What can hang from each mark
K473: K199 K294 K350
K199: K473 K677 K715
K350: K245 K473
K245: K294 K350
K294: K245 K473

Known rows, with every way that one mark hangs from another
[K350 K245 [K473 [K199 K715] K294]]: 3.511, -1.283, 2.700, 1.580, -1.826, 0.630, -0.445, -0.178, -2.143, 0.770, 1.376, 0.162, -1.642, 0.196, -2.624, -0.809, 0.833
[K473 K199 K294 K350]: 0.794, -4.047, 0.632, 2.076, -0.707, -0.700, -1.057, 1.154, 1.243, 1.445, 0.488, -0.696, -0.970, -0.154, 1.559, -0.332, -1.497
[K294 K245 K473]: 2.416, -3.904, 0.390, -0.022, -0.806, 0.207, 1.020, -1.676, -2.957, -0.374, 1.225, 5.042, -1.086, 0.042, 0.517, 0.969, 0.056
[K473 [K294 K245] K350]: 1.033, -5.910, 0.877, 1.959, 0.656, -0.413, -0.240, -0.281, -1.770, 1.930, 0.982, 1.185, -1.226, -1.072, 1.645, 0.377, -0.482
[K473 K199 K350]: 0.558, -3.066, 0.920, 1.889, -1.289, -0.115, -0.534, 1.356, 0.702, -0.307, 0.968, 1.115, -0.736, 0.259, 1.306, -0.057, -1.227
[K350 K245 [K473 [K199 K677]]]: 3.326, 0.746, 3.201, 2.440, -2.633, 1.913, -0.368, -0.072, -3.711, -1.312, 1.550, 1.463, -1.255, 0.557, -0.599, -1.190, 0.498
[K245 K294]: 0.248, 0.579, 1.369, 0.325, 0.329, 0.511, 0.023, 0.394, -2.673, -0.373, 0.182, 0.915, 0.523, 0.412, -1.348, -0.096, -0.184
[K245 K294 [K350 [K473 [K199 K677]]]]: 2.999, 0.025, 4.992, 2.753, -2.635, 1.917, 0.547, 0.297, -3.025, -2.089, 2.219, 3.378, -2.042, 1.108, -1.105, 0.060, -0.027
[K294 [K473 K350]]: 2.175, -3.975, -0.219, 2.726, -0.944, -0.618, 0.467, -0.471, -1.556, 0.749, 0.003, 3.021, -0.799, -0.108, 1.869, 0.148, -0.160
[K294 [K473 K199]]: 1.994, -2.004, 0.117, -0.017, -2.199, -0.074, 0.204, -0.157, -0.014, -0.818, 0.590, 2.940, -0.755, 1.007, 0.763, 0.227, -0.981
[K199 [K473 K350]]: -0.650, 0.485, -0.444, 2.066, 0.940, -0.302, -0.254, 0.822, 1.444, 0.174, 0.461, 0.279, 0.283, -0.647, 1.506, -0.401, -0.907
[K294 [K473 [K350 K245]]]: 3.145, -3.100, 0.823, 3.380, -1.352, -0.015, 0.317, -0.881, -3.801, 0.726, -0.238, 4.352, -0.214, -0.429, 1.551, -0.611, 0.069
[K245 [K350 [K473 [K199 K677 K715]]]]: 2.946, -0.382, 4.193, 3.223, -2.960, 1.624, 0.706, -0.819, -0.038, -1.710, 2.649, 2.158, -3.599, 0.372, -1.468, 0.533, 1.132
[K350 K245]: 0.983, 0.717, 1.035, 0.700, -0.242, 0.643, -0.194, -0.418, -2.174, -0.048, -0.071, 1.254, 0.525, -0.210, -0.314, -0.672, 0.276
[K199 [K473 K350] K677]: -0.227, 1.552, 0.334, 3.705, 0.716, 0.612, -0.435, 0.165, 0.495, -0.241, 1.037, -0.697, -0.360, -0.959, 2.426, -0.463, -0.561
[K350 K245 [K473 K294]]: 2.870, -0.718, 1.505, 1.010, -0.595, 0.171, -0.196, -0.368, -3.507, 1.695, -0.270, 0.327, -0.280, -0.182, -1.140, -1.301, 0.719
[K199 K677]: 0.416, 1.037, 0.845, 1.616, -0.163, 0.943, -0.224, -0.562, -0.978, -0.310, 0.526, -0.792, -0.626, -0.267, 0.793, -0.197, 0.397
[K245 K294 [K350 [K473 K199]]]: 2.506, -0.819, 4.079, 1.235, -2.363, 1.121, 0.844, 0.980, -2.045, -1.713, 1.603, 4.095, -1.317, 1.425, -1.874, 0.173, -0.435
[K350 [K473 K199 K294]]: 2.106, -2.128, 1.075, 0.025, -1.663, -0.209, -0.362, 0.907, -0.236, 0.740, 0.788, -0.504, -1.081, 0.786, -0.733, -0.563, -0.451
[K473 [K199 K677] K294 [K350 K245]]: 2.283, -2.609, 2.569, 4.381, -1.337, 0.844, -1.471, 0.110, -1.841, 0.880, 0.946, -0.324, -1.071, -0.720, 1.945, -1.189, -0.829
[K473 K350]: 0.279, -2.506, 0.371, 2.338, -0.103, -0.342, -0.149, 0.430, -0.200, 0.684, 0.120, 0.521, -0.370, -0.429, 1.333, -0.086, -0.255
[K245 K294 [K350 [K473 [K199 K715]]]]: 2.840, -0.687, 4.694, 2.072, -2.490, 1.312, 0.993, 0.238, -1.699, -1.579, 2.277, 3.801, -2.377, 1.116, -3.596, 0.641, 0.666
[K245 K294 [K350 K473]]: 2.277, -0.270, 3.449, 1.530, -1.050, 0.856, 1.244, 0.082, -3.213, -0.654, 0.823, 3.544, -0.999, 0.828, -2.113, 0.104, 0.539

Rows
0.928, 0.522, 2.029, 2.215, -1.523, 1.359, -0.559, -0.436, 0.688, -1.330, 1.997, -1.038, -2.077, 0.055, -0.607, 0.322, 0.467 => [K473 [K199 K677 K715]]
3.326, -3.855, 1.429, 2.930, -2.547, 0.234, -0.116, -0.064, -2.626, -0.299, 0.606, 4.792, -0.683, 0.327, 1.552, -0.586, -0.894 => [K294 [K473 K199 [K350 K245]]]
-0.259, -0.767, -0.674, 2.124, 1.416, -0.913, -0.686, 0.645, 1.709, 1.886, -0.010, -1.307, 0.100, -0.948, 1.683, -0.653, -1.216 => [K199 [K473 K294 K350]]
3.895, 0.252, 3.432, 2.946, -2.361, 1.984, -0.205, -0.740, -5.845, -1.612, 1.423, 4.026, -0.486, 0.804, -0.194, -0.678, -0.431 => [K350 [K245 [K294 [K473 [K199 K677]]]]]
2.590, -3.856, 1.307, -0.010, -0.167, 0.089, 0.505, -0.564, -3.158, 1.253, 1.309, 1.392, -1.524, -0.157, -0.838, 0.134, 0.418 => [K350 [K473 [K294 K245]]]
2.591, -1.204, 1.869, 1.794, -1.808, 0.642, -0.637, 0.243, -1.102, 0.365, 1.317, -1.223, -1.926, 0.483, 0.089, -0.716, 0.012 => [K350 [K473 [K199 K677] K294]]
1.791, -3.707, 1.751, 2.682, -1.022, -0.008, -1.222, 0.709, -1.051, 1.324, 0.361, 0.520, -0.500, -0.382, 1.282, -1.066, -1.199 => [K473 K199 K294 [K350 K245]]
2.094, -1.898, 2.729, 0.594, -2.811, 0.519, 0.876, 0.410, 0.545, -1.312, 1.587, 3.220, -1.930, 1.020, -0.711, 0.312, -0.271 => [K245 [K350 [K473 K199]]]
-0.478, 2.385, -0.456, 0.707, 1.548, -0.385, -0.490, -0.468, 2.246, 1.300, 0.526, -2.365, -0.433, -0.882, -1.258, -0.150, -0.001 => [K199 [K473 K294] K715]
2.792, -3.864, 1.823, 2.655, -1.984, 0.095, 0.108, 0.740, -2.961, -0.531, 0.997, 4.413, -0.607, 0.960, 0.673, 0.017, -1.294 => [K245 [K294 [K473 K199 K350]]]
3.584, -0.613, 2.944, 2.384, -2.058, 1.334, -0.900, -0.121, -3.365, 0.268, 1.225, -0.003, -1.445, 0.238, -0.326, -1.487, 0.183 => [K350 K245 [K473 [K199 K677] K294]]
2.450, -4.457, 0.393, 2.407, -2.221, -0.454, 0.161, 0.308, -0.294, -0.262, 0.814, 3.484, -1.249, 0.639, 1.969, 0.140, -1.135 => [K294 [K473 K199 K350]]
0.478, -2.768, 0.652, 2.563, 1.572, -0.153, -0.212, -0.611, 0.178, 1.544, 1.977, 0.759, -1.424, -1.523, 0.083, 0.541, -0.237 => [K199 [K473 [K294 K245] K350] K715]
2.777, -0.921, 1.525, 2.598, -2.539, 1.043, 0.130, -1.474, -0.622, -1.171, 1.854, 1.633, -2.478, 0.345, 0.040, 0.558, 0.535 => [K294 [K473 [K199 K677 K715]]]
1.319, -3.692, 1.768, 0.130, -0.722, 0.286, -0.406, -0.698, 0.032, 0.328, 2.474, 0.676, -2.250, -0.196, -1.211, 0.966, -0.270 => [K473 [K199 K715] [K294 K245]]
2.645, -3.064, 1.107, 3.110, -0.614, -0.117, 0.556, -0.086, -4.206, 0.502, 0.085, 3.857, -0.200, 0.324, 0.701, 0.055, -0.321 => [K245 [K294 [K473 K350]]]
1.756, -3.330, 3.510, 1.649, -1.348, 1.199, 0.031, -1.037, -0.079, -0.598, 2.753, 2.556, -2.834, -0.237, 1.319, 0.799, -0.944 => [K473 [K199 K677] [K294 [K245 K350]]]
1.288, -4.568, 2.726, -0.037, -1.197, 0.327, 0.307, -0.426, 0.828, -0.151, 2.239, 3.499, -2.226, 0.035, 0.596, 1.010, -1.366 => [K473 K199 [K294 [K245 K350]]]
-0.042, 3.221, 0.331, 2.256, 1.361, 0.508, -0.686, -1.136, 1.332, 0.970, 1.256, -3.175, -1.084, -1.273, -0.322, -0.332, 0.482 => [K199 [K473 K294] K677 K715]
1.064, -4.104, 2.030, 0.453, 0.145, 0.136, 0.730, -1.326, -0.533, 0.860, 1.402, 3.082, -1.795, -0.641, 0.465, 0.964, -0.412 => [K473 [K294 [K245 K350]]]
2.175, -1.897, 1.852, 1.120, -0.916, -0.316, 0.823, -0.402, -0.222, 1.322, 0.370, 1.169, -1.713, 0.010, -0.497, 0.014, 0.395 => [K245 [K350 [K473 K294]]]
0.501, -0.076, 0.368, 2.813, 1.262, -0.308, -0.834, 0.307, -0.627, 1.869, -0.137, -0.224, 0.649, -1.250, 1.334, -1.308, -0.958 => [K199 [K473 K294 [K350 K245]]]
2.349, -1.052, 1.797, 0.839, -2.249, 0.603, 0.147, 0.260, -0.275, -0.850, 1.698, 0.747, -1.939, 0.717, -2.633, 0.182, 0.906 => [K350 [K473 [K199 K715]]]
2.952, -0.986, 2.381, 2.645, -1.797, 0.834, -0.533, -0.408, -0.765, 0.462, 1.917, -1.791, -2.896, 0.190, -1.478, -0.294, 1.016 => [K350 [K473 [K199 K677 K715] K294]]
2.643, -3.895, 3.633, 0.220, -2.601, 1.037, 1.227, -0.233, -1.051, -1.776, 2.852, 5.774, -2.681, 0.837, -0.651, 1.041, -0.305 => [K294 [K245 [K350 [K473 K199]]]]
3.248, -0.053, 2.900, 3.072, -2.140, 1.568, 0.102, -1.115, -3.327, -1.538, 2.137, 2.485, -1.943, 0.744, -1.488, 0.455, 0.339 => [K245 [K294 [K473 [K199 K677 K715]]]]
